Each row was made from one walk, in order. Every step used is in the known rows, and no mark comes twice. Write each row's walk.
Known rows
f-c-e: -0.22, 0.64, -0.05, 0.89, 0.32, 0.74, 2.47, 0.61, 1.19, -3.31, 1.37, -0.74, -2.35, 2.80, -4.99, 0.21, 1.73, -1.10, -0.24, 0.36
k-c-e: -1.16, 0.33, -0.57, 3.22, -0.71, 0.20, 1.49, 1.15, -1.67, -2.20, -1.35, 2.11, -1.61, -0.80, -1.45, -0.05, 0.67, -1.72, 0.20, -0.97
k-s: 1.18, 3.78, 1.21, -0.12, 1.23, 0.33, -0.63, 1.19, 0.03, 0.78, 1.06, -0.40, 0.23, 0.00, 1.25, -0.48, -0.21, 0.60, 0.83, 2.34
g-f-k-c: -0.76, -2.31, -1.13, 4.33, 0.24, -1.23, 4.17, 0.12, -3.96, 1.21, -2.31, 1.72, -0.89, -3.12, -0.28, -1.58, 0.72, -2.26, 0.77, -1.08
k-s-g-f: 0.84, 3.86, 1.81, -1.19, 1.31, 1.96, 0.30, 0.16, -0.05, 2.49, 0.06, 0.90, 0.44, 0.07, -1.79, -0.19, 1.10, -0.13, 1.19, 1.66
g-f-c-e-k: 0.44, -1.56, -1.07, 1.52, -1.11, -0.97, 2.75, 0.29, -2.01, -2.58, 0.28, 1.15, -4.62, 3.44, -5.01, -1.79, 3.82, -2.56, 0.91, -0.19
k-s-g-f-c: 0.71, 3.58, 2.56, -1.55, 2.24, 2.38, 1.36, 0.74, 0.12, 1.74, 0.76, 0.10, -0.81, 1.50, -3.12, -0.38, 2.18, -0.82, 0.64, 2.38
s-g-f-k-c: -0.43, -0.48, 0.98, 2.03, 0.31, 1.34, 3.79, -1.07, -2.75, 2.89, -3.62, 1.45, 0.30, -2.39, -2.87, 0.50, 0.51, -1.57, 0.95, -1.57
g-f-c-e-k-s: 1.29, 1.15, -0.21, 1.63, -0.21, -0.72, 2.41, 1.14, -2.05, -1.91, 0.98, 0.90, -4.49, 3.43, -4.14, -2.08, 3.78, -2.05, 1.43, 1.49
s-g-f-c: -0.42, -0.10, 1.53, -1.64, 1.17, 2.20, 2.13, -0.54, 0.13, 1.17, -0.53, 0.44, -1.10, 1.60, -4.59, 0.22, 2.79, -1.58, -0.15, 0.15
k-c: -1.00, -0.68, 0.56, 2.00, 0.36, 0.04, 0.46, 1.50, -2.69, -0.02, -1.77, 1.86, -0.89, -1.57, 1.72, -0.63, 0.30, -1.55, -0.44, -0.35
g-k: 0.54, -0.03, -1.07, 0.16, -0.27, 0.14, 1.27, 0.53, 2.75, -2.23, 0.62, -0.03, 1.37, 0.18, -0.55, 2.04, -2.52, -0.44, -0.69, 2.01
g-k-s: 1.70, 3.31, 0.03, 0.16, 0.93, 0.50, 0.61, 1.55, 2.78, -1.59, 1.63, -0.29, 1.58, 0.36, 0.45, 1.64, -2.72, 0.04, 0.00, 4.18
g-f: -0.46, -1.62, -1.53, 0.58, -0.11, -0.70, 1.01, 0.06, -1.03, 0.24, 0.17, 1.63, -0.97, -0.31, -0.73, -1.86, 1.68, -1.49, 0.21, -0.18
e-k-s-g-f: 2.30, 2.91, 2.41, -0.72, -0.60, 0.58, -0.40, -0.34, -2.98, 2.31, -1.56, 0.95, -1.83, 2.05, -1.19, -0.50, 1.81, -0.29, 2.12, 0.92
k-c-e-s: -0.71, 2.67, -0.68, 4.35, -0.83, 1.16, 1.99, 2.49, -0.96, -0.98, -1.22, 2.87, -1.52, -0.81, -0.81, -0.40, -0.25, -1.67, 0.11, -0.21
f-c-e-g: 0.35, 0.71, -0.56, 0.87, -0.12, -0.14, 3.09, 0.95, -1.02, -3.04, 1.86, -0.94, -2.68, 3.59, -3.60, -0.62, 2.65, 0.11, -2.56, -0.05
g-k-c-e: -0.49, 0.37, -1.39, 3.09, -0.89, 0.43, 2.72, 1.72, 1.36, -4.23, -0.69, 1.97, -0.11, -0.47, -2.06, 2.04, -2.26, -2.00, -0.61, 1.20
g-k-c: -0.41, -0.72, -0.70, 1.92, 0.20, 0.12, 1.74, 1.83, 0.39, -2.27, -1.02, 1.70, 0.59, -1.13, 1.06, 1.65, -2.38, -1.84, -1.15, 1.78
f-c-g-k-s: 0.92, 3.00, 0.63, -0.41, 3.22, -1.26, 3.07, 1.99, 1.33, -1.28, 1.95, -1.69, -1.57, 1.84, 0.68, -0.63, 1.52, -0.91, -1.92, 5.04
e-g-k: 1.10, -0.02, -1.49, 0.08, -0.60, -0.97, 1.77, 0.92, -0.05, -1.70, 1.19, -0.29, 0.80, 1.28, 1.20, 0.92, -1.01, 1.05, -3.55, 1.01
c-g-f-k: -0.22, -0.78, -1.48, 2.28, 1.04, -3.70, 4.55, -1.11, -2.89, 2.23, -1.22, -0.09, -1.32, -2.07, 0.83, -2.97, 2.89, -1.11, -0.19, -0.03

Write each row's walk
-0.32, -0.11, 0.27, 4.03, 1.25, -2.74, 4.38, -0.01, -4.48, 1.99, -3.07, -0.17, -0.86, -3.28, 2.48, -1.31, 0.78, -1.05, -0.41, -0.41	f-k-c-g
-0.07, 0.99, 1.47, -0.05, 0.28, 2.69, 1.52, 0.46, 1.32, -0.38, -2.27, 1.35, 1.59, -0.59, -1.58, 3.30, -1.98, -1.28, -0.87, 0.96	s-g-k-c
0.09, -1.40, -1.87, 0.50, -0.43, -1.69, 1.40, 0.42, -3.43, 0.56, 0.84, 1.27, -1.30, 0.67, 1.03, -2.68, 2.57, 0.12, -2.77, -0.82	e-g-f
0.72, 1.53, 1.09, -1.69, -0.07, 2.57, 1.26, -0.77, 3.42, -0.31, -0.77, -0.08, 2.18, 0.60, -2.82, 3.85, -2.24, 0.00, -0.48, 1.29	s-g-k
0.61, 2.05, -0.56, 2.25, 1.95, -3.34, 4.04, -0.21, -2.92, 2.84, -0.39, -0.25, -1.03, -1.96, 1.65, -3.26, 2.56, -0.65, 0.33, 1.60	c-g-f-k-s
1.00, 1.30, -0.52, 2.69, 0.95, -0.99, 3.38, -0.16, -1.94, 1.89, -0.05, 0.03, 0.07, -1.86, -0.77, -1.45, -0.04, -0.48, 1.70, 1.08	g-f-k-s
2.65, 3.91, 3.55, -1.23, -0.45, 1.13, -1.08, -0.44, -2.25, 2.10, -1.67, -0.34, -1.13, 2.29, -0.61, 0.88, 0.70, 0.78, 1.87, 1.08	e-k-s-g
0.87, 0.67, -1.32, 0.86, -0.22, -0.01, 3.90, 1.38, 1.17, -4.64, 2.24, -0.90, -1.72, 3.71, -4.02, 1.10, 0.84, -0.26, -3.17, 1.34	f-c-e-g-k
0.07, -1.66, -1.14, 0.16, 0.60, -1.30, 2.66, 1.03, -3.34, -0.35, 1.58, 0.33, -2.55, 2.39, -0.46, -2.78, 3.89, -0.52, -3.38, 0.01	e-g-f-c
-0.30, 1.83, 0.69, 0.98, -0.60, 2.76, 2.48, 0.38, 2.19, -2.01, -1.93, 1.66, 0.91, -0.03, -4.18, 3.55, -1.80, -1.37, -0.40, 0.50	s-g-k-c-e
0.07, 2.35, -1.74, 4.03, -0.82, 1.25, 2.93, 2.82, 1.97, -3.07, -0.41, 2.71, 0.00, -0.55, -1.45, 1.75, -2.84, -1.93, -0.67, 2.00	g-k-c-e-s
0.32, 1.29, -1.64, 1.36, -1.55, -0.68, 1.73, 0.16, -1.19, -2.16, 0.99, 0.07, -1.15, 1.78, -2.16, -0.53, 1.39, 1.07, -1.87, -1.37	c-e-g
-0.06, -0.82, 0.46, 4.11, 0.23, -0.54, 3.42, 0.12, -3.34, 1.03, -2.81, 0.09, 0.19, -2.86, 0.42, 0.28, -1.12, -0.92, 0.55, -1.06	f-k-c
-0.69, -1.43, -1.90, 5.30, -0.76, -1.20, 5.01, -0.04, -3.19, -0.49, -2.05, 2.18, -1.38, -2.58, -2.99, -1.24, 0.72, -2.44, 1.31, -1.59	g-f-k-c-e
-0.04, -0.02, -2.74, 1.90, -1.70, -1.25, 2.55, 0.19, -2.11, -1.93, 1.22, 1.53, -1.97, 1.62, -2.76, -1.96, 2.62, -0.05, -1.72, -1.49	c-e-g-f
2.62, 2.55, 1.90, 0.26, -0.66, -0.88, -1.27, 0.59, -2.94, 0.77, -0.59, -0.23, -2.10, 1.95, 1.45, -0.61, 0.67, 0.44, 1.77, 1.53	e-k-s
0.53, 0.15, 1.17, -0.42, -0.92, 1.49, 2.63, -1.07, -1.22, -0.53, -1.26, 0.88, -3.27, 3.70, -6.84, 0.26, 3.65, -1.84, 0.98, -0.74	s-g-f-c-e-k
0.22, 0.07, 0.67, 0.60, 0.08, 1.34, 3.54, -2.23, -0.79, 2.80, -2.30, 0.20, 1.01, -1.23, -4.06, 0.95, 0.41, -0.47, 1.23, -1.31	s-g-f-k
-1.32, 0.27, 0.34, 1.84, 1.43, -2.29, 1.44, 1.24, -3.77, 0.96, -1.93, 1.44, -2.10, -1.85, 3.81, -2.43, 2.48, -1.74, -1.43, 0.27	k-c-g
0.21, 2.47, 0.74, 3.29, 0.08, 2.43, 4.02, 0.66, -1.95, 4.04, -3.08, 2.51, 0.33, -2.30, -1.67, 0.25, -0.64, -1.47, 0.69, -0.38	e-s-g-f-k-c
0.61, 4.51, 1.73, -0.40, 1.37, 2.52, 2.22, 0.60, 0.88, -0.02, 1.06, 0.44, -1.41, 2.19, -5.71, 0.03, 2.49, -0.93, 1.07, 1.92	k-s-g-f-c-e
-1.75, -1.11, -0.91, 2.35, 1.37, -2.88, 2.26, 1.32, -4.48, 1.17, -1.72, 2.82, -2.75, -2.10, 3.14, -3.81, 3.86, -2.84, -1.18, 0.21	k-c-g-f
1.29, 5.18, 3.03, -1.65, 1.40, 2.61, -0.56, 0.07, 0.71, 2.28, -0.08, -0.44, 1.18, 0.38, -1.11, 1.18, -0.26, 0.98, 0.95, 1.85	k-s-g
0.60, -0.23, -2.75, 3.56, -1.71, -1.75, 4.86, -0.70, -2.74, -1.28, 0.20, 0.58, -1.25, 0.33, -3.45, -1.25, 1.64, 0.21, -1.16, -1.99	c-e-g-f-k
1.35, 0.47, -0.42, 1.69, -2.78, -0.94, 0.58, -0.62, -1.50, -2.35, -0.95, 0.50, -2.82, 2.48, -3.27, 0.22, 1.13, -0.41, 1.65, -1.19	c-e-k
2.03, 3.87, 2.92, -0.26, -0.20, 1.79, 1.54, 0.30, -0.54, -1.41, -0.24, -0.99, -3.09, 4.58, -5.69, 0.94, 2.32, -0.44, 1.37, 1.26	f-c-e-k-s-g
0.34, 2.94, -0.30, 1.91, 0.14, 1.67, 2.95, 1.88, 1.87, -2.07, 1.53, 0.16, -2.18, 2.70, -4.48, -0.02, 0.83, -0.94, -0.36, 1.36	f-c-e-s
0.14, 0.44, -0.19, -0.30, 2.29, -1.63, 3.48, 1.08, 1.42, -1.78, 1.24, -1.42, -1.55, 1.91, -0.04, -0.24, 1.75, -1.35, -2.48, 3.39	f-c-g-k
1.84, 4.47, 2.70, 0.88, 1.18, 1.72, 2.65, -1.00, -0.33, 3.20, -1.45, -1.89, 2.01, -1.24, -2.17, 1.86, -1.74, 1.43, 1.63, 0.90	f-k-s-g
0.41, 3.68, 1.13, 1.30, 0.07, 3.49, 1.94, 1.89, 1.90, 1.22, -1.83, 2.28, 1.47, -0.63, -0.68, 2.71, -2.84, -1.02, -0.87, 1.91	e-s-g-k-c
-0.74, 0.43, -0.91, 3.21, -1.03, -0.71, 1.96, 1.59, -3.71, -1.96, -0.80, 1.92, -1.96, 0.08, -0.20, -1.01, 1.37, -0.57, -2.00, -1.51	k-c-e-g
0.60, 3.66, -0.75, 3.19, -1.37, 2.31, 4.77, -0.62, 1.01, 1.36, -1.25, 1.39, 0.19, -0.37, -6.26, 0.86, -0.48, -0.40, 1.59, -0.77	c-e-s-g-f-k
0.64, -1.25, 1.23, 2.02, -1.36, -1.28, -0.32, 0.90, -5.23, 0.17, -3.21, 1.73, -2.99, 0.47, 1.95, -0.72, 1.21, -1.56, 0.72, -0.87	e-k-c
1.60, 3.45, -0.48, 0.89, 0.67, 0.30, 3.53, 2.34, 1.14, -3.97, 3.02, -1.15, -1.55, 3.91, -3.22, 0.74, 0.60, 0.26, -2.50, 3.09	f-c-e-g-k-s
